Known rows, with every step that occurs
nepi/gibi/kofabev/keva/fenani/semok/zegen: [  5   9  -5  -6 -14  16 -12  11   3   3   3 -37   1  -8 -20  -3  32   5
  19  -4 -10  -1  -5 -11  19   5  15  17   6 -22  -8 -15   5   0   2   5
  40  -4  -5   2  10  20  14 -30  -2   1 -14 -25  -6  -7   0  10   4  51
  32 -19  -2  17  30 -19 -37]
gibi/kofabev: [ -1  11 -22   0 -24   0   0  -6  -2  -1   2 -25  -1  -6  -7  -9   3  -8
  -8  -2   6  -6  -9  25  -8  -7  -4 -12  -5   4   3  16   4  -2  -1  -9
 -11  -4   5   1   4 -22 -24   7  13   6  13  -2   3  11  16  -2 -15 -24
   1  24  33  -8   7  12  18]
fenani/keva/kofabev: [ -4  -1 -22  -6 -42   2   1   7   8  -6  -4 -28   1   2  20  13 -39 -13
 -30  -5   2   2   3  15  -2 -10   0   0   8  37 -17  -8  -4  27   5  -1
   1   0  12   1   8  -3 -14  18  11  -2  15 -21   2   3  16   2 -24  30
  -7  -6  37   6 -25  17  20]
kofabev/keva/fenani/semok/zegen/gibi/nepi: [ -7   4   8  -5  38   2   8  -2  -6   0  -1  27  -2   9   3   4   2  11
  28   6  -7   6   3 -25 -14  14  21  25  24  -7  20 -33  18   3  11  -5
  13   0  -6  -2   3  12  13  -5   2   1 -11 -12   3 -28 -10  14  21  38
  -6 -21 -41  14  -5  -1   8]
zegen/gibi/nepi/zasa: [ -3   7   3  -1  -4  -2  -6 -13  -5  -3   8  39  -7  13  35  48  31  15
   7  -3   5  11  -1  12 -17   0  -1  -8  -7   2  16  -8   9 -18   2   2
 -20   4  11  -4 -16 -17  15  19   7   1   9  17   3   4  -4   2  -2 -48
 -14  -3 -24 -23  -9  36  15]
fenani/semok: [  7 -15   1  -6 -17 -13  -2   3  11  -4  16  19   0   1   8  -7 -26  -9
   0   0   0   1  -7  -4 -24  -2  -2 -22  -2 -14  -4  -1   1  24   4   6
  16 -16   7  -2  -8  -9 -37  11  13   4   1  -2  -2   2  -3  -1 -22 -29
 -16  18 -12  -6 -14  -5 -14]
zasa/nepi/gibi/zegen/semok: [ 15   9 -13  17  27  -8  -5   5   6   5  -8  34   8   8   4  21  20  -8
  17   2   2   2   4 -13  27   5   5 -31  -8 -38 -10  -5 -24 -26  -2   7
  32   3  -7   4 -10  -3   0   7  -8  -1  -9  10   9 -16 -28 -10   7 -32
  18  20 -21 -10  -2 -36   6]
zasa/nepi/gibi/zegen: [  9 -12  -6   3  -2   0   3   4   7   5 -16  26   4  13  -2   5   7  -4
   2   1   3   0   1  -7  22   1 -10 -12 -18 -17  -3   4 -36 -32  -2  13
  15  17  -9   3 -10 -16   4 -11  -4   7   4   9  12   5 -44 -12   7 -27
   6   7  -2 -11   1  -4  17]
keva/fenani/semok/zegen/gibi/nepi/zasa: [ -6  14  39 -12 -22  -7 -16   1  -5   0  13  51  -2  14  17  51  38  19
  24   3   0  10 -10 -21  -5  13  21   5  13 -46   3 -37  24  -9   4  19
  21  -5   6  -4 -11   7  14   7  16  -4  -9   0  -3 -43  -6  15 -10 -31
  17 -21 -70  -9  10 -10 -28]
nepi/zasa: [  5  -8  21  -8 -43  -4  -9   4   7  -3   7  25  -4   5  17  26 -20   3
 -21  -6   8   8  -7  20 -14 -12 -17 -23 -17  -1   3  21   0 -21  -7   2
 -20 -16  10  -8 -10 -13  -6   8  11  -3  19  10  -6  23   8   5 -15 -55
 -10   1   2 -18  -2  18 -16]
keva/kofabev: [ -4   2  -2  -1 -38 -10   1   3   7  -3   4 -24  -2  -5  -3  -4 -34 -13
 -25   2   8  -7  -3  18   1 -13 -12 -10   0   8 -25   5  -7  25   0   1
   5  -8   8  -1   5   0 -33  26   4  -5  14   0   0  11  23  -1 -13 -18
   8   0  26   2  -5  -8   1]
fenani/keva/kofabev/gibi/nepi/zasa: [-10   3 -19 -16 -31  23 -11  -4   4  -4  -6 -19  -1   0  29  26   2  18
 -15   2  -9  18   7   5   5  -4  -1  22 -18  30  -5 -22  -1   3  -6  16
 -14  15  18  -2   2   1  34  22   4   7  19 -21  -1   6  12   2   3  36
 -13 -26  20   8 -13  64  31]
nepi/gibi/zegen/semok: [ 18  10 -12  17  10 -12  -2  13  -6   7  -6  31   4   6   4   2  41  -5
  12 -10   6  -2  -3   3  19   6   2 -32  -9 -39  -2   7  -3 -19  -3   5
  15   1   1   1 -11   6   0  17 -15  -3 -19  22   0  11  -6 -14  -4 -11
  25  23 -31 -17  -1 -66 -22]
kofabev/keva/fenani/semok/zegen/gibi: [ -2  -7  32  -3  19  -6   4   3  -6  -5   6  27   0   1   2  -1 -13   1
   7  -2  -1   0   5 -21  -6   8  13  15  26  -1   5 -13  15  30  10  -3
   2  -9  -6   1  -1  21   9 -12  -3 -10 -17  -3 -10 -21 -10   8   4  42
 -10 -16 -31  13 -10 -29 -43]
zasa/nepi/gibi/kofabev/keva/fenani/semok/zegen: [  2   5  -5  -8   0  21 -14   3  15  -1  -2 -27   7  -4 -17  12  10  -1
  23   8 -17   6   0 -26  29   3  17  21  11 -20 -18 -29 -16 -19   3   8
  57   3 -14   1  12  16  20 -42   5   4  -3 -34   5 -36 -28  10  10  39
  21 -25   4  25  34  15  -5]
semok/zegen: [ -1 -13  18  -4 -32 -16  12   5  -7   1   7  29   4  15  -4 -30 -50  -5
 -24  -6  14  -3 -10  16   6  -1 -13 -12  -5   6   5   7   5  -9 -10  -5
  -7 -11  -4  -5   4 -26 -31  -4   9   1  -2  13  -4   0 -26  10   5 -21
  -7  16  -8  -9  10 -29 -11]
kofabev/keva/fenani/semok/zegen/gibi/nepi/zasa: [ -5   9  29 -13   8   9  -9   3  -5  -3   2  40  -3   6  19  35  25  20
  25   3  -9  15   0 -20  -7  11  20  24  12 -18  16 -33  24 -15   9   2
  11  -6  -1  -6  -3  15  34  -4   6  -3  -2  -7  -3 -29 -13  17  13  24
   6 -37 -52   5   3  19 -19]
keva/fenani: [  0  -9  42   2  -1 -14   6   9  14   2  -5   3  -8   2  -3   7 -32  -6
  -7  -4   5  -8  -7  -2 -35 -12  -8 -16   4 -15 -10  24   0   2   2  -3
   1  -8   7  -7   2   1 -14  -5   5 -11  14  -1   3  16  41   8 -28 -39
  -7  -1   7  -6  -3   4  -2]
kofabev/gibi/nepi: [ -5 -20  -6  -1  27   3   8 -11  -4   4   0   8  -4   4   6 -27 -20  13
   3   6  -2   3   1  -4 -26   1 -14   1 -22  13  15   9  -2  -4  -7   4
 -28  15   3  -6  -2 -15  -3  16  -4  10   6  11   5  18  -3  -2  11 -18
 -33  13   7  -5  -8  35  42]

Rows
[  8 -24  -5   2  -3  -4  -2  -6  21  -1   5  14   0  14  11  18 -23  -8
  -2  -1   1   9   3  -7   7  -7 -16 -21 -13   0 -22  -1 -32 -18  -4  14
  27  10  -4  -4  -7 -10  -6 -17  -3   0   5   2  10   5 -37   0  -5 -45
 -22   7  18  -6   2  21  13] : zasa/nepi/gibi
[  6  -7 -41   2  17  23  -5 -10  15  -4 -10 -40   3 -10  -4  10   4  -3
   3   3 -11   6  12   7  15  -9  -6   6  -8  28  -6   4 -27 -32  -3  -8
  19  10 -10   2   6  -8  14 -27  -7   7  14 -17   9   8 -26   0  18  24
  -9  -6  52  15  13  57  38] : zasa/nepi/gibi/kofabev/keva
[ -5  12   3  11  38   6   4  -8  -1  -2  -7 -31  -5 -14  -5  14  22   0
   7  -2  -5  -8   7   4 -17  -5   5  14  21  24   3  20  11   9   8 -19
 -20   2   0   3   6  15  23 -10  -6 -10   4  -3   1   9  47  -2  -9  23
  -2 -10  25   8  -8  24   8] : zegen/gibi/kofabev/keva/fenani
[ -1 -17  14   4  10  -5   9   3 -11   6 -13  19   3   0 -14 -50  -6   8
 -16   1   4  -8   0   0   1   4 -18   2 -25   2  17  29  -6   2  -8   6
 -46  10  -3   1  -7 -11   3   7 -11   7  -3  26  -5  28  -4 -21   8 -10
  -4  21  -5 -12 -14 -20  -5] : kofabev/gibi/zegen
[  0  10   6   0  18  13   4   2   9   1 -16 -47  -5 -17 -16  -2  -5  -5
  -3   1  -9 -11   0   8 -27 -11   0  11   7  10   7  22   2 -12   0 -25
  -8  -7  -1  -3  16   8   5 -14   3  -4  23 -22   3  17  48   7 -10  27
   5 -10  37   9   9  40  25] : gibi/kofabev/keva/fenani
[  4 -11  33  -1  31   1  10   8  15   1 -15  -8  -9  -6   0 -10 -45  -4
 -11  -2  -4  -6   3  -4 -39 -14  -8   5   4  17   3  28  -1  -4   6 -18
 -20 -10   0 -11   8  14   1 -17  -5 -11  20 -15   1  29  37  10  -6   9
 -16 -14  19   8  -9  28   9] : kofabev/keva/fenani
[  4  -1   1  17  43  -9   6   5 -14   6  -4  27   8  -8 -10 -36   4   3
   1   3   3  -6   2  -6   8   8  -4 -17 -16 -18  10  17   2   1 -10   1
 -34  -1   0   6 -10   6  -2  20 -14   0 -17  28  -5  10   0 -18   8 -11
   0  31 -26 -11 -15 -49 -13] : kofabev/gibi/zegen/semok
[ -9  15  15   5  16   4   6  -3 -15   0  -4 -16   1  -4 -16  -4  11   2
   1  -3   1  -8   5   5  11   5   9  25  26  17  11   8  16   5   1 -18
 -23   1  -9   3  10   8  19 -22  -2  -7 -10   2  -7 -14  16   5   9  35
  11 -11   5   8  11 -11  -6] : semok/zegen/gibi/kofabev/keva/fenani
[ -7 -11   6   2 -16  -3  -2  -3   1   1   8 -33  -1  -8 -12 -32 -27   0
 -29   4   4  -4   5   7  10  -9 -22  -1  -8  24 -26   9 -10  43 -11  15
 -25   6   9   2   0  14 -17  17 -11  -3   3   9  -8  21  27 -10  -3   1
  -8   0  25  11 -11 -12 -12] : keva/kofabev/gibi
[ -5  -9  17   4 -12 -22  12  -6 -19  -3  15  40   3  20   6 -14 -21  -2
 -15  -6  18  -1   0  10  19   8  -9  -9  11  12   6   3   9  11  -3  -2
 -26  -1  -4   2  -9 -16 -15   3   0  -5 -20  29  -8 -11 -37  -1   8 -30
 -17  15 -28 -16  -7 -39 -24] : semok/zegen/gibi
[ -4  12 -28  -1   0   5  -1  -7 -18  -8  14  -1   8 -10 -11 -14  19  -2
   5   0  -5   0   3   6  23  14  17  18  16  20  15 -18  17  26   4 -10
   0  -7  -8   7   0  -4  -2  -3   4   8 -20  -1  -8 -32 -29  -2  16  45
  -1   9 -11   9   5 -13 -22] : fenani/semok/zegen/gibi/kofabev/keva
[ -3  17  -4   3  29   7  -6  -6   2  -5   5 -29  -2 -19  -3  19  38  -1
  23   0 -13  -6   5 -13 -18   3  20  13  26  -2   3  -6  13  36  17  -7
   6  -6   2   5   0  24  14  -3   1  -4  -2 -15  -2 -12  40  -2 -19  28
   0  -9   6  13 -12  14 -10] : zegen/gibi/kofabev/keva/fenani/semok
[ -3   8 -32   9  27   6   6 -16 -12  -6   3 -23  -2 -10   1   4  18  -4
  -3  -2  -2  -4  12  20  -7  -2  -2   9  11  44  19  17   8   7   5 -23
 -34   2  -2   3   2  -6   7   2  -8   1   2   3  -3  10  12 -10   8  26
 -19   9  29   3 -11  30  13] : zegen/gibi/kofabev/keva
[  5  -1 -37   3 -11  10 -11 -10  15  -2   3 -26   2   1   0  24  14  -6
   8   2  -3   5   0   7  19  -5  -6 -16  -7  -5 -22  -2 -29 -28  -6  11
  31  12  -2   4  -1 -15  -1 -16   5   7   8  -6  13  -7 -18  -5  -2 -29
   3  10  32   0  16  31  28] : zasa/nepi/gibi/kofabev
[ -8  -3  -3   1   3 -13  12 -12 -19   0   8  43   1  25  10  -7 -12   5
   4   0  13   4  -3   3   6  13   2   3   8   6  20 -17  10  -9  -2  -2
 -13  10  -4   0  -3 -28  -8  12   6   5 -13  20   4 -23 -40   8  19 -22
 -15  15 -32 -14   0 -11  20] : semok/zegen/gibi/nepi
[  7  11 -14   4  11  17  -6   4  12   4 -10 -54  -8 -12  -8   9  37   1
  11  -8  -8  -5   2   4 -10 -10  -2   9   0  -1  -7  18  -5 -12   2  -4
   8   8   1  -3  10  19  24 -28 -14  -5  11 -15   3  31  40   1  -7  26
  16 -19  36   8  14  29   5] : nepi/gibi/kofabev/keva/fenani
[ -2  14   4  -9  -9  11  -5  11   1   0   1 -28   4 -15 -23 -18  -8  -1
   4   5 -10  -6  -9  -6   2   4  19  21  11 -11   6 -10  14   6   2 -13
  21 -16  -5   2  16   7  -1 -20  14   2   2 -28  -5 -21  10  17   2  45
  26 -12  -1  18  24  -6  -8] : gibi/kofabev/keva/fenani/semok/zegen
[ 11  -7  -7   4 -19  -6   3  10  -5   8  -8  22  -2  11  -4  -8  28  -3
  -3  -9  10  -5  -5   6  11   2 -12 -14 -22 -23  10  19 -17 -18  -4  14
  -1  10  -2  -2  -7 -10   0   1 -13   4  -4  20   2  27 -20 -19  -1 -24
  22  12 -13 -20   0 -41 -10] : nepi/gibi/zegen
[-11  -3 -19  -4   2   5   2 -10   0   4   0 -33  -4  -5  -3 -26 -13   8
 -10  15  -1   2   4   0  -3  -3 -14  10 -14  18 -13  -8  -9  18  -7  11
 -15  16   9   2   3   3  -7  30  -6   5   8   4   7  13  16  -5  15   6
  -5  -5  18  11  -8  23  32] : keva/kofabev/gibi/nepi
[  3 -13  11 -11 -40 -15   2   9  -3  -3  18  31   6   8  -1 -23 -42  -7
  -9  -2   6   2 -12  -3   4   4   1 -10  -2 -16   0 -15   6  11  -2   9
  21 -18  -4   1  -1 -15 -34   4  17   6 -12  -2  -6 -17 -34  10  -1 -18
  -1  15 -25  -7   5 -38 -32] : fenani/semok/zegen
[ -2  16  -8  13  14  -8  -1   8 -16   6  -4 -12   8 -15 -16 -27  13  -2
 -11   8   4 -10   5   0  30   3   0  -9  -8 -18 -17   2   2  19  -8   6
 -14   0   6  11  -3  26  -7  38 -16  -3 -15  21  -3   1  30 -21   6  14
  32  10 -12   4 -11 -67 -15] : keva/kofabev/gibi/zegen/semok
